Each row comes from the steps of one path. Every step used is in the known rows, and no mark comes twice. Write the path behind each row, first mark first.
In the rows, zero is written as 100.
Known rows:
e -> y -> b -> z:  96 105 100  99 119 101  52 112  68  91  78  92  71 106 107 106 129  99 105  84 108 112  97 106 127 100 103 103  89 100 102 112  95 116 105 103  95 100  80 111  96 102 103  86  98  90  98 104  96  92  95 124  90  91 111  93  89  86 102 102  99  98  91 104
j -> z -> e -> p -> b: 114  83 103 115 100  97  68  99  72 111 106 106 106  85 104 103  86 103  95 112  97 106 122 103 114  93  92  90  96  92  83 110  97 102  94  92  89 109  94 105 115  94  94  87 116 104  75 102 103  77  94  85 110 128  99  98  99  90  90 102 104  98  85  81
y -> e -> z -> k: 102  86 110 109 114 106  78  92 109  85 100 110  76 107 108 107 117 108 106 104 104 112  93 113 100  99  97  90  93  74 116 100  96  95  94  91  94  99 110 112 100 107 134 108 102 102  80 101 107  84 104 102 107 128 104  98  99  87  89  97  85 114  99  88
j -> z -> k: 118  85 111 111  99  94  97  99  81  90  97 106  77  95 105 104  89 103 106 103  97 109 107 103  95 101  93 100 101  92 104 103  93  90  93  99 105 104  98 110 111 104 104 101 101 119  72 101 106  71 100  79 101  85 104  90  87  97  93  96 100 109  96 106
k -> z -> e -> y -> b: 100  91 104  92 108  82  67 105  55  93  76 111  85 106 107 111  96  88 104  97 110 101 100 112 137  97 117  90  90 110 101 114  88 108 108 104  95 106  78 118 114  96  99  92 115  78  84 103 100  77  99 116  93 121 105  90  97  86 100 108 100 106  89  90
q -> e -> m -> r:  97  99  87  78  97 109  84  92 116  94  93 103 120 126 113 113 105 105  96  93  98  94 114 108  97 101 106  99 105  78 104  79  86 101  95 101  92 102  77 103 116 104  99  98  90 157 115 101 106  75 100 101  93  79 109 117 103  80 108  94  87 113  97  90
e -> p -> b -> z: 102 106 102 115 110 113  58 106  96 114 104  90 104  98 106  98 116 111  98  97 101 115 108 101 109  95  96  95  91  85  87 113  99 108 101  95  94 100 105 103  92  97  98  85 101  93 100  97  97  87  96 104 107 101 106 109 113  92 102 101 104  84  98  94
y -> b -> q -> e:  88  93 115  99 108  87  70 101 109  94  90 100 116  96 100 108 138 103  95 102  99  86  89  97 109 102 103  92  88 108  97 110  99 114 115  96  97 100  91 104 105  97  90  99 116 115 112 125  99 102 102 112  99 101 115 101  81  81  94  99  92 125  97  96
q -> e -> y -> b:  90 105 102  94 118  85  68 114  77  85  78 105  95 106 106 115 121  97 100  95 104  95  91 105 108 100  92  91  84 104  95 114  84 115 107 100  91 103  82 108 121 103 112  90  98 104  97 103  99 100  99 116  86  92 113  98  86  77  99  99  95 143  91  86
k -> z -> e -> y -> b -> p: 101  78 105  91 107  75  69  90  70  90  72 121  98 114 106 104 104  91 103 104 110  92  96 110 138  93 125  92  89 118  96 114  83 118 106 107 102 106  73 118 118  98 107  98 121  94  83 100  94  65  91 125  94 134  97  92 103  79  94 109 106  97  87  90
p -> e -> q -> b -> y:  99  86  99  90 100 121  77 104 141 106 106 112 116 107 111 100 129 112  88 117 103 124 110 101 108  98 101  94  96  99  96  83 105 113  95 102  94  93 120  86 134  94  97  99  98 115  79  93 109 106  86  90  91  85 105  87 135  86  94  99  98  87  90 100
p -> e -> q: 101  92 103  96 106  91  71 106 125 100 104 107  95 101 101 106 122 109  89 104 101 114 113  98 104  98  98  94 105  90  88  92 103 105 103 106  91  96 107  94 130  87 101 102  97  98  96 102 106 113  91 101 100  84 100  93 103  97  97  98 106  79  98  99
z -> k: 108  97 111 111 105  95 108 101  97  89  96 104  84 102 101 104  96 101 105 102  99 104  95 102  98 101  99  95  97  96 106  96 101  95  97  97 103 100 101 106 104 104 109 100  99 109  86  93 103  86 102  86 101  95  99  98  95 102  94  98 103 122  99  95
q -> e -> p:  92 107 112 106 102  92  79 101 108  99 105 106 120 107  99 110 115 111  92  99  99  92 103 102  81  99 101  88  89  80  87 114  83 113 113  91  89 102 100 108 118  99 105  98  97 111 104  83  98  83  97 113 103  97 109 112  94  84 101  93  95 116 104  89
b -> y -> e -> p:  99 103  93 101  90 116  74  92 113 102 115 111 116 106 110  96 127 108  93 108 103 109  99 105  94 100 103  94  97  88 104  95 103 121  98  90  93  97 107 101 109  99 114 107  98 100  89  98  99  79  89 114 106 120 105  96 122 107  88  94  82  81  99  96
p -> b -> y: 104 103  84 102  95 120  96 102 105 108 109 105 115  95 111  93 100 100 100 114 102 108  92 100 111  98  84 100  99 108 101  90 101 106  95 101 102  99 102  92 111 100 110  93 103 106  87 107 101 102  95  90  99 103  96  98 125  97  99 102 100 100  93  98
y -> e:  97  96  99  95 101  98  83  93 109  97 103 105 104  98 104  99 125  99 100 107  99 103 101 102  99 100  95  96 102  90  97  94 115 100  96  98  95  98 102  95  95  99 109 107 104  87  93 115  99 109 104 103 104 121 101 100 110 108  89  99  84  91  95  95
k -> z -> e: 102  85 108  98  95  90  97  89  93 103 102 112 104 107 100 103  88  94 101 107 106 102 109 109 115  96 122  95 100  91  97 106  93  94 106 103  98 104  95 112 105  92  91 102 118  79  81  97 102  73 105 106 100 119  94 104 107  93 102 106  95  73 101 100
e -> q -> b:  96  86 105  94 106 113  90 107 122 103  93  99 124 106 109 102 121 109  92 116 102 113 107  95 102 101 101  93  89 104 102  98  99 107  96  93  94  96 120  93 109  98  89  98 109 112  91 102 107 103  93  90  99  93 117  94 114  84  95 102 110 112  91  92
y -> b -> p:  97  93  98 103 111  88  83  94 105  99  80 107 103  94 105  96 113  97 101 106 103  87  92  99 109  98 105 100  98 120 101 113  99 116  98 103 105 100  90 105 103 104 110 101 114 117  92 114  94 104  89 105 101 130 100  98  95  93  93 103 109 118  92  95
e -> z:  97  95 101 103 106 114  88  95 107 100 100 100  86 108 104 106  94 108 101  93 106 103  99 109 104  98  99  99  97  89 112 107  86 103 100  96  95 101 109 110  98 104 118  99 101 109  99  89 103  88  98 110 104 112 107  98  87  81 104 100  99  98 103 102
j -> z: 109  89 101 103  93 101  86  98  87 103 104 103  93  95 104 100  93 101  99 103  99 103 113 100  93  99  93 107 105  97  97 103  91  99  97 101 100 103  99 103 110 101  97 100 102 105  85 105 104  84 100  94 101  88 107  93  92  95  96  97 101  88  95 112
k -> z: 104 101 100  99  92  95  91  98  96 108 100 110 105 110 106 101  93  99 104  98 105  99  99 104  98  99 109  95 101  99  96 107  90  99 111 106 104 101 106 110 101  95  96 102 106  90  90  98 101  79 102 107  98  92 103 101 108 100 105 102  98  81 104 112
p -> b -> z -> e: 100  82 106 106 116 102  75  96  92 103 103  97  98  93  98  98 118 100 103 103 101 119 113 104 134  94  99 101  96  84  91 103 107  95  93 101  95 101  89 101  90  95  96  86 114  74  82 109  99  96 106  98 101 121  87 109 112  86  98 107 100  77  91  88
k -> z -> e -> m: 104  90 105  83 100  92  81  86  80 103  91 108 102 125 109 105  88  97 106  98 106 103 115 118 120  96 121  93 101  92  96  98  82 107 103 103  98 106  76 110 113  95  79 100 113 115  96  92 104  55 104 113 104 103  99 113 106  91  96 105  95  79  95  94
b -> z:  99  97 107 101 108 110  78  96 103 102 101  96  93 102 101  97 120 106 103  91 103 115 107 102 108 100 103 107  99  82 104 106  97  99 103 101 101  97  98 104  90 100  95  97  99  88  96  99  98  87 102 111  98  81  99 105 101  95 105  99  98  67 104 111
r -> m:  98 102 104  98 108  95  88  98  85 107  94  96 108 107 100  97 120 101 102  97 104 100 102 104 108 102  85 103 100  97 107  92 105 100  90 100  96 103 103 103  83 104 109 103 100 102 106 117  97  96  97  98 105 114  96 102 111  93 103 102  93 106  97  90
z -> e -> p -> b: 105  92 104 113 105  94  80 101  86 108 105 101 113  90  99 103  99 100  95 110  99 103 109 103 122  94 100  85  94  95  84 103 107 103  98  90  89 105  96 102 108  93  97  87 112  97  90  98 100  93  98  90 110 141  92 107 109  93  93 105 103 109  91  70

Write each row's path:
105  90  95 110 108 127  72  93 114  93 108 116  93 104 121 100 113 107 105 117 106 122  87 113 112  96  78  90  92  83 115  91  97 103  89  93  97  98 113 104 108 108 142  98 105 108  66 105 109  85  98  83 105 127  99  93 123  84  86  99  84 115  91  87
p -> b -> y -> e -> z -> k
 97  87  96  90  93 131  95 101 129  99 103 107 130 112 116  95 117 110  92 120 105 121 103  98 102 102 105  97  90 106 108  88  95 118  95  93  97  92 120  92 121 100  97  98 107 120  86  95 107  91  86  95 100  85 114  87 123  84  97 100 108  98  91 100
e -> q -> b -> y
 97  77 103  93 115  80  76  92  72  82  74 113  93 105 104 102 115  92 102 106 106  95  97 107 143  95 116  97  90 119 104 110  93 118  96 101  99 104  70 108 118 102 113  95 116 103  92 104  94  83  89 121  96 140  94  88  89  78  88 106 106 119  82  79
z -> e -> y -> b -> p
 99  88 101  95 116  84  78 106  63  85  77 101  79  96 100 109 105  89 103 101 105 101 100 108 138  99 107  95  89 110 103 104 100 111  99 100  91 105  73 109 110  99 106  89 109  89  92 104  97  96  97 108  92 128 102  91  85  86  94 106  99 125  83  80
z -> e -> y -> b
 94  84 114  92 112 122  72 104 124  99  95  92 117 111 111  99 140 115  96 107 105 129 114  97 107 100 109 100  87  90 102 101  97 109  98  94  92  94 115  96  94  97  89  95 109 102  92  99 104  88  95 103  97  73 117 100 113  78  99 102 109  79  95 104
e -> q -> b -> z
 92  90 112  98 113 124  83  99 114 110  95  94 107 106 103  96 126 109 101 101 103 122 108 103 113  98 109  99  87  93 101 101  95  98  96  99  98  97 109  99  86 103  84  94 102  94  90  95 102  89 104 100  95  89 107 104 121  85 101 103  95  87  97 106
q -> b -> z
100  76 106  94 102  92  92  93 102  85 103 106 109 102  97 103 117 102  92 112 105 110 116 100 116 100 108  98 100  89 104  97 100 106  99  95  90  99  99 100 118  90 102 100 116  94  93 105 104  93  95 110 105 111  99  97  87  86  96 101 109  84  92  86
z -> e -> q
101  91 102  90 109  83  68  99  98  92  92 117  90 118  99 103 112 107  97  96 102 100  98 105 123  91 106  96 102 109  80  95  85 108 102 110 106 102  88  96 130  98 110 103  87 106 101  89  98  85  87 115  91  93  85  88 108  88  91  99  99  99  96  94
b -> p -> e -> y
 98  84 110  92 112 105  75 109 132 107  98 106 111 105 105 105 128 110  89 115 100 117 113  98 110  96  99  89  95 101  87  88 109 102  98 102  90  96 118  88 125  92  90  99  99 111  87  99 109 117  94  89  96  92 106  95 122  89  97 101 102  99  92  91
p -> e -> q -> b
102  91 110 106 100  95  90  95  88  98 105 103 105  99  94 104  94 102  94 103 100 104 112 106 111  97 118  90  93  88  97 104 102 111 101  90  88 104  96 108 105  94  96  96 107  99  96  89  98  74  96 107 108 131  96 104  93  96  95 100  98  97  97  81
z -> e -> p
 89  94 115  85 102  89  71 102  90  83  94 108 117 122  99 111 122 111  96  93 100  94  92 100 119 101 111  92  86 106  85  99  78 112 116  93  99  99  89  98 121  98  91  97  99 102 125  99 100  72  99 121  96  58 109  93  85  72  94  96  87 113 100 100
b -> q -> e -> y
101  86 105  91 105  90  89 100  69  81  92 109  90 112  95 106  97  96 101 102 103 108 105 108 132  98 111  97  92  98  97  94  94 101 100  98  94 103  80 103 111  99 103  93  99  85  98  88  99  77  99 111  95 109  92  91  91  88  94 103  96 105  93  85
z -> e -> y
 95  75 106  91 104 106  87  92 136  99  88 110 141 113 110  93 121 113  91 121 103 106 104  94 107  96 112  96  89 113  96 100  91 118  93  95 100  95 116  92 116 100  98 104 114 127  96 104 102  91  87  99 102 101 108  93 115  76  91 102 119 109  89  94
e -> q -> b -> p
107  89 115 113 121 100  78  99 114  94 103 111  58 106 103 112  96 110 102  92 102 115  99 114 107  95  96  89 100  79 105  97  89  90  99 104  97 101 112 111 114 101 123 102  91 116  80  83 109  85  98  89  97 106  96  95  94  83  98  98  93 111 102  93
p -> e -> z -> k
100 100  99 107 113 108  69 102  98 109 100  92 100  95 106  96 116 105 105  99 102 118 104 100 116  96  88 102  97  90  89 103 102  97  98 103  98 100  99  98  90  98  98  88 104  84  91 108 100 102 102  96  99  95  99 107 117  93 104 104 102  81  97  99
p -> b -> z
 91  84 124 110 122  99  66  98 106  79  86 103  94 103 106 117 131 112 101  97 103  94  83 107 110 101 103  85  82  97 116 115  84 110 111  90  97 100 106 119 106 104 118 100 116 134  97 108 106  72 102 104 102 101 118  97  66  58  94  96  92 142 100  93
y -> b -> q -> e -> z -> k
 95  77 112  94 114 100  87  93 137 113  94 111 117 105 102  95 121 109  96 110  97 105 104 103 113  90 107  92  97 114  81  93  96 103  94 108 104  99 107  90 117 100  96 104 102 121  84  97 102 102  95  90  93 123  89  95 133  86  90 103  97 108  92  93
q -> b -> p -> e
105 109  86 113  92 120  86 105 101 113 112 107 120  98 113  96  99 107  94 108 102 107  96 100 103  97  94  92  95 103  99 100  97 119 100  92  97 101 106  99 118  99 105  91 100 114  93  94  99  87  86  92 106 109  98  97 123  98  96  99 103 103  94  91
e -> p -> b -> y
 96  88  77  71  88 145  79  89 131 105  92 103 129 129 129  96 125 102  97 112 100 113 111 112 114 100 104  97 101  94 123  55 103 103  78  98  93  97  89  91 107 109  99 103  96 152  95 110 109  81  94  90  97 106 114 102 149  94  91  97  72 100  88  89
q -> b -> y -> e -> m -> r
103  94 114 116 123  99  76 104  92  91  81  94  67  89 106 105 129 101 109  93 103 115  98 103 110 103 103  99  91  89 117 110 107 102 100 101 101  99  95 117  86 106 106  92 105 100  78 107 100  89 100  97  97 101 105 102  90  93  97 101 100 108  96 101
y -> b -> z -> k
 92  81 107  91 107 110  69 100 131 102  96 102 128 106 112  99 141 108  90 125 101 117 106  98 102 100  97  89  90  98  96  91 112 107  92  90  88  94 119  89 108  96 106 104 112  96  86 117 106 115  98  95 104 110 118  93 127  91  85 100  96 102  88  87
y -> e -> q -> b
 89  85 111 102 110 106  62  95 116  96 105 103 123 107 105 108 120 116  95 102 102  99  91 103 117  95  88  88  88  94  88 106  83 106 111  91  95 100 108 101 107  99 104  95 114 119 110 111 106  86 104 104 106 100 108 104  94  60  98  99  95 118  97  91
p -> b -> q -> e -> z
 99  72 106  86  89 119  92  91 121 102 105 119 136 119 115  98 105 104  93 125 110 122 112 106 119  98 125  91  88  98 109  99  89 112 100  96  94  96 114 102 124  92  90 100 124  96  66  93 108  65  92 103  96 106 110  88 127  77  97 106 102  74  91  99
k -> z -> e -> q -> b -> y
 91  90 110  98 102  91  72 101 112 100 103 102 135  99 101 104 128 109  96 109  96  94  94  94 114  97  91  90  89 107  79 102  93 102 111  95 100  99 100  91 111  94  89  96 113 107 110 121 103 102 106  97 103  83 102 107 103  78  94 101  94 118  95  90
p -> b -> q -> e
 99 108  94  95 112  93  75 115  64  91  74  98  78 101 108 108 112  93 103  95 104  96  92 103 122 101  97  95  90 119 103 109  98 111 102 101  96 103  83 106 110 103 109  90  98 101 100 103  98 101  94 112  95 103 111  87  91  93  98 102 102 130  91  92
e -> y -> b
104 107  97 115 105 103  80 111  90 115 102  99 110  93 107  99  94 106  97 105  98 101  99  98 101  96  90  88  93 104  85 108 104 107 102  92  92 103 107  99 106  96 100  89 100 108  99  97 100 102  95  91 112 120 104 104 112 100  97 101 106 114  97  82
e -> p -> b
 97  78 111  97 118  94  59  97  98  85  90  96  93  91 102 105 140 100  96 104 109 122 117 102 126 101 111 101  95  79 112 115 108 117  99  99  86  97  91 111 100  91 100  91 122  84  83 115 100  97  95 115  98 114 108  99  83  81  98 104 111  76  88  91
y -> b -> z -> e -> q
 96  71 103  89  96 121  99  93 121  94 103 114 128 110 106  97 115 105  91 125 105 123 112 102 121 100 113  97  88 100 113  87  96 116  93  91  91  96 109  93 121  97  94  97 117 106  76  94 106  81  89  96  97 111 105  86 117  76  90 103 100  93  84  91
z -> e -> q -> b -> y
103  90 112 112 113 110  98  97 100  85  98 105  70 109 106 108  90 106 106  99 105 109  93 111 100 100  99  95  94  86 117 105  85  97  97  94  99 101 112 116 100 107 126  99  99 119  88  84 107  72  99  93 103 106 102  98  85  80 100  98  99 119 104  97
e -> z -> k
 95  81 107  95 107 109 104  92 123 109  90 108 129 111 105  91 108 107  99 114  99  99  98  98 109  94 112  96  90 118  95 101  88 107  91  98 105  99 110  93 103 105  97 103 109 129  92  99  99  89  95  96  99 118  97  96 126  84  92 103 103 117  91  94
q -> b -> p
